Each row was made from one path, in order. Every step used is in the known rows, and no mark comes twice. Write each row's path.
Known rows:
q-e-a-g: [ 0.29  1.65  0.51  5.92 -2.76 -3.82  1.00  3.50  3.05 -2.57 -1.35  3.76
  2.86 -5.68  0.67  4.34 -0.61 -6.29  2.47  0.06  4.05  3.37 -1.34  1.53]
k-a-e-f: [-3.81  4.26 -3.12  5.14 -0.90 -0.86  1.89  3.78  2.81 -2.82 -5.82  3.24
  2.10  0.12 -1.88 -3.22  0.33 -3.34 -0.73  5.17  2.05  2.95 -2.89 -0.20]
f-e-a-g-r: [-3.03 -0.75 -1.12  3.18 -0.17 -4.42 -1.01  2.56  2.42 -5.19 -1.16  4.29
  0.85 -4.95 -2.22  2.29  3.60 -5.67  1.15 -2.18  5.46  2.63 -3.20  2.11]
a-c: [-0.46 -2.10  0.19  4.72  1.10 -1.18 -2.00  3.88  1.89 -1.32 -1.38  3.82
  0.20  0.09 -2.58  3.13  0.22 -3.10  1.49  2.69  1.16  0.91  0.52 -1.69]
c-f-e-a-g-r: [-3.59 -0.25  0.03  3.50 -1.15 -6.83 -0.02  4.80  1.12 -6.51 -0.90  4.81
  1.83 -5.20 -4.88  1.20  4.50 -4.81  3.49 -3.16  5.00  3.83 -3.17  2.55]
g-a: [-1.93 -2.20  0.66  3.41  1.62 -1.87 -3.02  1.51  1.36 -0.49 -0.24  2.38
  0.56 -2.05 -0.89  5.38  1.19 -3.72  0.10  1.39  3.41  1.06 -0.26 -0.52]
r-a-g-f-e: [ 2.37 -2.87  0.18  5.39  4.70 -3.99 -1.08  0.46  3.97 -8.35 -3.16  3.03
  1.95 -1.88  2.03  1.68 -1.16 -2.90 -1.06  0.04  3.99  2.33 -6.55 -2.99]
g-r: [-2.58 -1.51 -1.29  0.54  2.15 -2.61 -0.66  0.02  1.82 -1.27  0.09  5.51
  0.02 -0.55 -3.04  2.70  1.53 -3.53  0.92  1.54  3.32  2.30 -1.16  2.31]
q-e-f: [ 0.71  1.39 -1.68  3.67 -0.72 -2.07  1.68  3.51  2.39 -1.46 -2.99  5.55
  1.47 -2.33  0.44  2.70 -0.76 -3.90  0.09  4.96  3.41  3.08 -0.77  0.22]
g-a-e-f: [-5.45  1.33 -1.67  5.25 -2.12 -0.24 -1.61  3.14  0.62 -0.10 -3.90  1.96
  0.68 -0.53 -0.92  1.88  0.54 -3.43 -0.45  2.02  3.40  1.94 -2.20 -0.64]
k-a-c: [-0.68 -1.13 -0.56  4.88  2.31 -1.09 -1.78  4.19  3.13 -2.94 -3.08  4.20
  1.65 -0.32 -3.17  1.33  0.37 -3.66  0.24  5.22 -0.11  1.14  0.08 -1.99]
e-a-c-f-g: [-2.98  0.33  0.97  4.90 -1.29 -5.71 -2.04  8.92  0.35 -1.59 -1.28  4.02
 -1.20 -1.81 -4.54  0.69  2.34 -2.34  3.71  0.57  3.70  1.51  2.12  0.22]
r-a-k: [ 1.49 -2.06 -0.62  4.29  2.24 -1.99 -0.59 -0.64  4.95 -2.33 -2.11  2.94
  0.30 -0.54 -0.30  5.45 -0.03 -0.23 -1.97  4.58  2.07  1.20 -1.08 -3.21]
a-e-f: [-3.79  2.99 -2.40  5.13 -2.09 -0.75  1.43  3.28  1.30 -1.07 -4.13  2.80
  0.57  0.46 -1.47 -1.29  0.41 -2.79  0.35  2.54  3.26  2.82 -2.32  0.30]
c-f-e: [ 0.71 -1.84  0.45  3.75  1.87 -6.18  0.77  4.97  1.87 -5.16 -1.01  3.33
  1.27 -3.20 -4.13  0.49  4.16 -2.40  2.15  0.59  4.01  3.04 -1.37  0.37]
q-e-f-g-r-a: [-1.17  0.41 -2.58  1.50  2.48 -3.28 -0.23  1.70  4.97 -2.77 -3.44  7.81
 -0.80 -1.72  0.00  2.60 -2.89 -0.83 -2.11  4.09  4.83  3.04 -0.56  1.23]
q-e-a-k: [ 1.52  1.10 -1.71  3.84 -2.91 -4.05  0.18  2.74  3.17  0.48 -2.24  4.48
  1.02 -4.30  1.11  6.46  2.03 -5.78  1.13  5.16  3.20  0.85  0.18 -0.45]
a-c-f-g-r: [-4.41 -2.89  0.51  1.30  1.35 -5.66 -1.83  5.28  1.81 -3.41 -0.73  6.94
 -0.87  0.16 -6.82  0.61  1.35 -0.87  3.15  1.11  1.02  1.76  1.55  2.35]
a-g-f-e-q: [ 2.11 -1.28  0.14  5.21  1.47 -4.18  0.01  1.13  3.03 -4.77 -2.83  4.12
  2.91 -3.81  4.18  0.92  5.09 -6.26  0.94 -0.05  3.84  4.16 -7.24 -1.61]
a-e: [-2.30  0.95 -1.00  4.83 -0.17 -1.87  0.77  2.17  2.52 -0.69 -1.62  2.30
  0.98 -0.68 -1.76  0.11  0.13 -3.30  1.18  0.77  2.78  2.20 -1.54  0.87]
f-g-r-a-e-q: [-2.57  0.61 -1.59  4.22  1.83 -2.30 -0.84 -0.23  5.61  1.01 -2.43  5.51
 -0.88 -1.32  0.81  1.05  2.00 -1.68 -0.87 -0.53  5.20  3.84 -3.20  0.46]
c-f-g: [-1.65 -0.22  1.31  2.57  1.34 -6.82  0.98  4.76  2.48 -3.64 -0.19  3.94
  0.19 -1.96 -4.31 -0.85  1.75 -0.23  2.35  1.18  3.45  3.07  1.24  2.93]
f-g-r: [-3.55 -1.26 -0.96 -0.46  3.11 -4.63 -0.84  0.97  3.28 -2.10  0.25  5.83
 -1.42 -1.24 -3.02  0.43  0.78 -1.69  0.07  1.63  3.73  1.83  0.44  4.02]
f-e-a: [ 0.26  0.39 -1.39  4.02  0.55 -3.80 -1.48  4.56  1.26 -1.87 -1.29  2.46
 -0.64 -4.30 -0.69  2.03  4.53 -5.59  0.69  0.37  7.14  1.38 -1.37 -0.20]
k-a-g-f-e-q: [ 1.99 -0.32 -0.30  5.18  2.54 -4.36  0.39  1.36  4.40 -6.57 -4.53  4.69
  4.45 -4.43  3.53 -1.01  5.10 -6.79 -0.07  2.63  2.50  4.29 -7.65 -2.17]
a-k: [-0.17 -1.36 -0.73  2.92  0.30 -3.01  0.26  0.59  3.48 -1.67 -1.45  3.21
  0.80 -0.91 -1.29  3.68  2.36 -2.07 -0.07  5.18  1.00  1.02 -0.31 -0.22]
q-e: [ 2.08 -0.62 -0.37  3.63  0.94 -3.40  0.89  2.07  3.67 -1.02 -0.94  4.91
  2.04 -3.30  0.05  4.05 -0.75 -4.54  1.40  3.15  2.98  2.42  0.14  0.96]
q-e-f-g: [-0.63  1.84 -1.40  2.47 -0.19 -4.32  1.46  4.39  3.62 -2.32 -3.17  5.79
  0.24 -3.11  0.28  0.48 -0.83 -2.23 -0.61  5.03  3.86  2.94  0.97  2.07]

Write each row's path:
[-3.25  2.72 -2.29  5.53  0.95 -1.98  0.30  3.26  4.16 -2.36 -4.79  2.80
 -1.22  0.10 -0.36 -1.92 -2.25  1.13 -2.21  2.28  4.62  2.70 -1.71 -0.56] : r-a-e-f-g
[-3.57 -1.73  0.13  2.27  0.91 -3.06  0.54 -0.43  2.99 -4.74 -0.08  4.96
  1.96 -1.95 -3.14  2.28  0.10 -3.16  1.20 -0.55  1.69  3.51 -2.33  2.88] : a-g-r
[-1.03  0.11  0.73  4.92  1.38 -2.79  1.60  1.60  4.81 -6.63 -2.37  3.03
  4.23 -2.94 -2.36  0.01  0.03 -3.34  0.13  2.59  0.73  3.57 -2.35  0.68] : k-a-g
[-4.02 -0.05 -1.98  2.76  3.27 -3.21 -1.10  0.37  4.93 -1.89 -2.08  4.72
 -1.43  0.00 -2.08  0.18 -2.05 -0.21 -1.32 -0.09  4.29  2.02 -1.60  1.78] : f-g-r-a-e
[ 1.15  1.79 -1.09  4.24 -1.42 -3.33 -0.19  3.89  2.04  0.90 -1.01  4.31
  0.88 -4.39  0.83  4.68  0.53 -6.58  2.22  2.05  5.50  2.09  0.11  0.80] : q-e-a
[-1.50 -4.73  1.65  5.58  1.25 -4.46 -4.64  6.78  0.67 -3.85 -1.93  3.04
  1.05 -2.63 -4.55  4.79  3.35 -3.18  1.96  0.58  1.96  0.74 -0.15 -3.12] : g-a-c-f-e
[ 3.02 -1.17 -1.24  3.56  2.75 -3.75 -0.89  1.50  1.71 -1.39 -2.41  4.84
  0.80 -2.44  4.31  1.35  6.13 -6.62  0.35  2.06  5.18  2.95 -6.09 -2.27] : g-f-e-q
[-2.81  0.98 -2.70 -0.02  0.40 -4.30  0.76  2.72  3.25 -2.09 -2.65  8.20
 -0.46 -2.37 -0.91  0.74 -0.61 -2.72 -0.55  4.40  3.65  2.93  0.25  3.80] : q-e-f-g-r
[ 0.48 -1.14 -1.82  4.33  1.36 -3.33 -4.27  6.03 -0.74 -2.27 -3.43  4.16
 -1.21 -1.03  1.14  2.12  2.65 -7.31  1.57  2.16  4.55 -0.54 -3.33 -3.27] : g-f-e-a-c
[-5.29  0.23  1.27  4.56 -0.60 -6.06 -1.56  5.08  2.05 -1.78 -1.48  2.18
  0.74 -2.04 -3.92  0.17  1.37 -1.02  2.13 -0.50  2.93  1.96  0.42  1.93] : c-f-g-a-e
[-5.05 -1.40 -0.12  3.91 -0.04 -1.74 -4.85  5.89  1.10 -1.34 -3.67  3.78
 -1.55 -0.66 -1.64  2.57  0.40 -1.38 -1.21  4.18  2.34  0.10  1.76 -1.93] : e-f-g-a-c
[-2.00  1.48  0.58  5.62 -1.96 -3.11  0.26  3.20  1.75 -2.85 -0.72  1.98
  1.53 -3.89 -0.86  2.35  1.17 -4.79  2.02 -1.18  4.47  2.90 -1.65  1.01] : e-a-g
[ 3.56 -2.11  0.35  6.63  3.48 -3.31 -0.82 -0.04  4.58 -5.49 -3.55  3.80
  2.46 -3.42  5.33  2.32  2.50 -4.22 -0.86 -0.55  4.75  4.30 -8.17 -4.40] : r-a-g-f-e-q
[-0.91 -2.22 -1.32  2.12  4.26 -1.37 -1.63 -1.04  3.38 -1.91 -0.59  5.19
 -0.37 -0.11 -1.92  4.23 -1.19 -1.73 -0.77  0.97  4.29  2.41 -2.15 -0.61] : g-r-a
[ 0.31 -2.28  0.14  5.31  2.56 -4.92 -1.21  7.65  2.96 -6.50 -3.89  4.42
  2.62 -2.14 -5.59 -0.24  3.65 -3.06  1.81  3.71  0.56  1.85 -0.60 -2.34] : k-a-c-f-e
[-2.54 -1.32 -0.38  4.29 -0.55 -2.69 -3.64  6.40  2.59 -1.21 -4.11  5.53
 -0.31 -2.52 -0.02  4.58 -1.40 -2.79 -0.80  5.14  1.87  0.43  2.28 -1.19] : q-e-f-g-a-c
[-4.90 -0.01  0.10  4.23  0.57 -3.68 -2.57  2.83  2.94 -0.60 -1.75  1.74
 -0.45 -1.98 -1.18  1.27  0.25 -2.00 -0.39  0.58  3.51  0.84  0.32  1.21] : f-g-a-e
[-0.83 -2.11  1.42  5.01  0.07 -3.64 -0.87  6.23  0.85 -2.69 -1.22  4.17
  1.12 -0.08 -5.47  2.21  1.13 -2.06  3.88  1.39  0.69  2.09  0.68 -1.21] : a-c-f
[-2.58 -3.53  2.22  5.40  0.04 -3.05 -4.03  5.80  0.09 -1.72 -1.29  3.30
  1.37 -0.75 -4.73  5.43  1.30 -2.77  3.16  1.06  0.79  1.11  0.60 -2.38] : g-a-c-f
[-2.51  0.65  0.02  6.64 -1.78 -0.69 -2.14  1.35  2.18  3.26 -2.14  2.08
  1.63 -2.62  1.76  4.22  4.51 -5.47  0.94 -0.39  3.91  2.98 -3.05 -1.62] : g-a-e-q
[-2.99  1.73 -1.26  2.24  0.84 -3.17  0.65  3.85  2.32 -2.75 -2.51  3.96
 -1.33 -1.11 -1.41 -1.63  1.03 -0.47 -1.04  4.19  4.28  2.45  0.38  1.77] : e-f-g
[-0.97 -1.32  0.77  4.91  1.13 -3.55 -0.51  6.33  2.11 -4.42 -2.96  4.65
  2.78 -0.31 -5.78  0.32  1.24 -2.69  2.89  4.12 -0.64  2.26  0.08 -1.49] : k-a-c-f
[-7.34  2.63 -3.23  1.48 -0.55 -3.07  0.53  2.85  2.44 -1.62 -3.61  5.64
 -1.35  0.42 -2.96 -3.11  0.47 -1.43 -0.52  2.13  3.61  2.67 -1.22  3.99] : a-e-f-g-r
[-2.36  2.19 -2.37  6.57  0.16  0.36  0.74  2.40  2.81 -1.68 -4.73  2.46
  0.12  0.79 -0.28  0.13 -2.03 -1.02 -1.46  2.13  4.30  2.94 -3.21 -2.36] : r-a-e-f
[-0.05 -4.11  1.90  6.79 -0.06 -3.66 -4.31  6.52  1.29 -1.09 -2.48  3.87
  1.58 -4.16 -1.55  5.65  7.45 -4.70  2.34 -0.12  2.92  2.46 -1.60 -4.50] : g-a-c-f-e-q
[ 3.16 -3.55  1.15  8.26  2.29 -3.12 -2.12  5.55  3.61 -2.76 -3.18  4.18
  1.31 -2.84 -1.17  3.99  5.07 -2.34  1.17 -0.06  3.89  3.66 -2.93 -5.87] : r-a-c-f-e-q
[-1.06  0.35  1.29  6.26 -1.67 -6.80  0.74  6.42  1.54 -6.65 -1.34  2.23
  2.49 -5.95 -3.42  0.75  4.27 -4.18  3.30 -2.69  5.09  3.82 -2.70  0.77] : c-f-e-a-g
[ 1.51 -2.87  1.04  6.63 -0.01 -4.08 -1.28  6.70  1.98 -1.92 -2.44  4.78
  1.61 -3.26 -2.13  2.19  7.16 -4.09  2.99  0.56  2.70  3.51 -2.01 -3.15] : a-c-f-e-q
[-4.68 -0.58 -1.04  2.07 -1.00 -3.68 -2.22  2.66  2.90 -2.03 -3.67  3.24
 -0.98 -1.65 -0.47  3.52  2.53 -0.17 -2.79  6.51  2.03  0.16  0.99 -0.64] : e-f-g-a-k
[-3.48 -3.39  1.23  3.97  1.87 -2.77 -5.42  4.61  2.37 -1.29 -1.38  3.28
 -1.26 -1.20 -2.12  4.22  0.42 -1.89 -0.13  2.33  1.86 -0.43  2.30 -1.31] : f-g-a-c
[ 2.07 -1.22  0.79  5.12  0.60 -5.26  0.89  4.35  2.40 -2.27 -1.40  4.16
  1.85 -4.81 -0.95  1.39  8.01 -3.89  2.37 -0.14  4.99  4.73 -2.93 -1.08] : c-f-e-q
[-1.60 -3.73  0.23  3.90  2.87 -2.47 -2.47  3.20  2.01 -3.05 -1.50  6.11
  0.27  0.99 -5.65  4.43 -0.90 -1.01  2.27  0.50  1.55  2.32 -1.13 -2.17] : g-r-a-c-f
[-2.20  1.94 -1.62  5.10  1.05 -1.95  1.18  2.50  3.89 -2.34 -3.56  2.79
  2.52 -0.65 -2.29 -1.69  0.55 -3.92  0.19  3.42  1.56  2.38 -1.96  0.37] : k-a-e
[ 1.03 -3.03  0.22  6.19  3.30  0.06 -3.03  2.70  3.12 -1.95 -2.19  3.46
 -0.19  0.61 -1.45  4.88 -1.96 -1.32 -0.39  2.14  2.30  1.09 -0.49 -4.29] : r-a-c
[ 0.88 -0.27 -2.62  2.52  0.29 -5.28 -1.96  2.92  1.07 -2.56 -3.24  3.60
 -0.63 -2.07  2.29  2.80  4.84 -6.26  0.03  4.60  4.55 -0.56 -4.09 -2.33] : g-f-e-a-k
[-5.24 -0.47 -0.27  2.16 -0.89 -5.82 -2.86  7.31  0.14 -1.28 -1.03  6.46
 -1.83 -1.14 -5.99  1.30  2.69 -2.86  3.87  0.05  3.46  1.32  1.40  1.84] : e-a-c-f-g-r
[-1.35  1.37 -0.06  4.41 -0.62 -3.80 -0.57  2.26  0.16 -3.66 -1.67  3.21
  1.40 -1.95  1.78  1.24  0.32 -6.39  2.57 -0.16  4.22  2.38 -4.89  0.10] : e-a-g-f
[ 1.71 -1.97 -1.33  2.23  3.96 -4.45 -1.35  2.09  1.31 -4.48 -2.09  3.93
  0.28 -1.07  1.22  0.47  2.22 -4.83  0.08  2.72  4.19  1.15 -4.38 -1.10] : g-f-e
[-1.36 -3.85 -1.04  3.52  3.77 -0.15 -3.77  1.10  2.99 -1.84 -1.71  5.70
 -0.76  1.14 -2.89  5.44 -1.82 -1.83 -0.22  1.67  2.13  1.11 -1.22 -2.71] : g-r-a-c
[-3.61 -0.81 -2.96  0.76  1.85 -3.17 -0.90  0.18  4.73 -3.32 -3.98  6.10
 -1.88  0.16 -1.40  2.26  0.01  1.61 -3.67  6.03  2.82  1.35 -1.06 -0.26] : e-f-g-r-a-k
[-2.26  0.24 -0.74  2.81 -0.29 -3.83 -1.76  4.16  3.05 -1.46 -3.03  4.91
  0.15 -3.78  0.81  3.74 -0.81 -2.66 -1.35  4.62  4.08  1.73  1.12  0.87] : q-e-f-g-a
[-3.27 -1.85  2.18  2.86  1.35 -6.52 -2.14  4.55  1.62 -2.69 -0.20  2.95
  0.17 -2.87 -3.78  2.30  1.86 -0.67  1.56  0.47  3.42  1.95  1.32  1.58] : c-f-g-a
[-3.93 -0.35 -0.17  5.19 -0.25 -1.53 -2.28  2.01  1.70  0.50 -1.77  1.36
  1.08 -1.34 -1.22  3.29  0.43 -4.13  0.49  0.23  2.99  1.28 -1.51 -0.22] : g-a-e
[ 1.04 -1.52  0.62  5.05  3.62 -2.69 -0.53 -0.67  3.38 -6.02 -2.35  3.35
  2.12 -0.12  2.22  2.15 -3.47 -2.50 -0.01  0.59  2.67  2.84 -5.71 -2.50] : r-a-g-f
[-3.04 -1.83  0.89  2.51  2.41 -3.98 -3.41  2.34  2.72 -1.43 -0.26  2.73
 -0.88 -2.67 -1.06  3.17  0.90 -1.59 -0.82  1.75  3.95  0.66  1.33  1.12] : f-g-a
[-0.42  0.37 -0.90  6.48  1.94 -0.90 -0.21  0.96  4.05 -1.35 -2.52  2.05
  0.57 -0.09 -0.52  1.85 -2.16 -1.56 -0.38  0.37  3.84  2.36 -2.58 -1.83] : r-a-e
[-2.50 -2.33 -0.24  1.04  2.48 -6.60 -0.48  0.90  4.84 -4.30 -1.49  6.11
 -0.56 -0.63 -4.35  2.91  0.90  2.01 -0.18  3.21  1.98  1.93 -0.11  0.55] : c-f-g-r-a-k
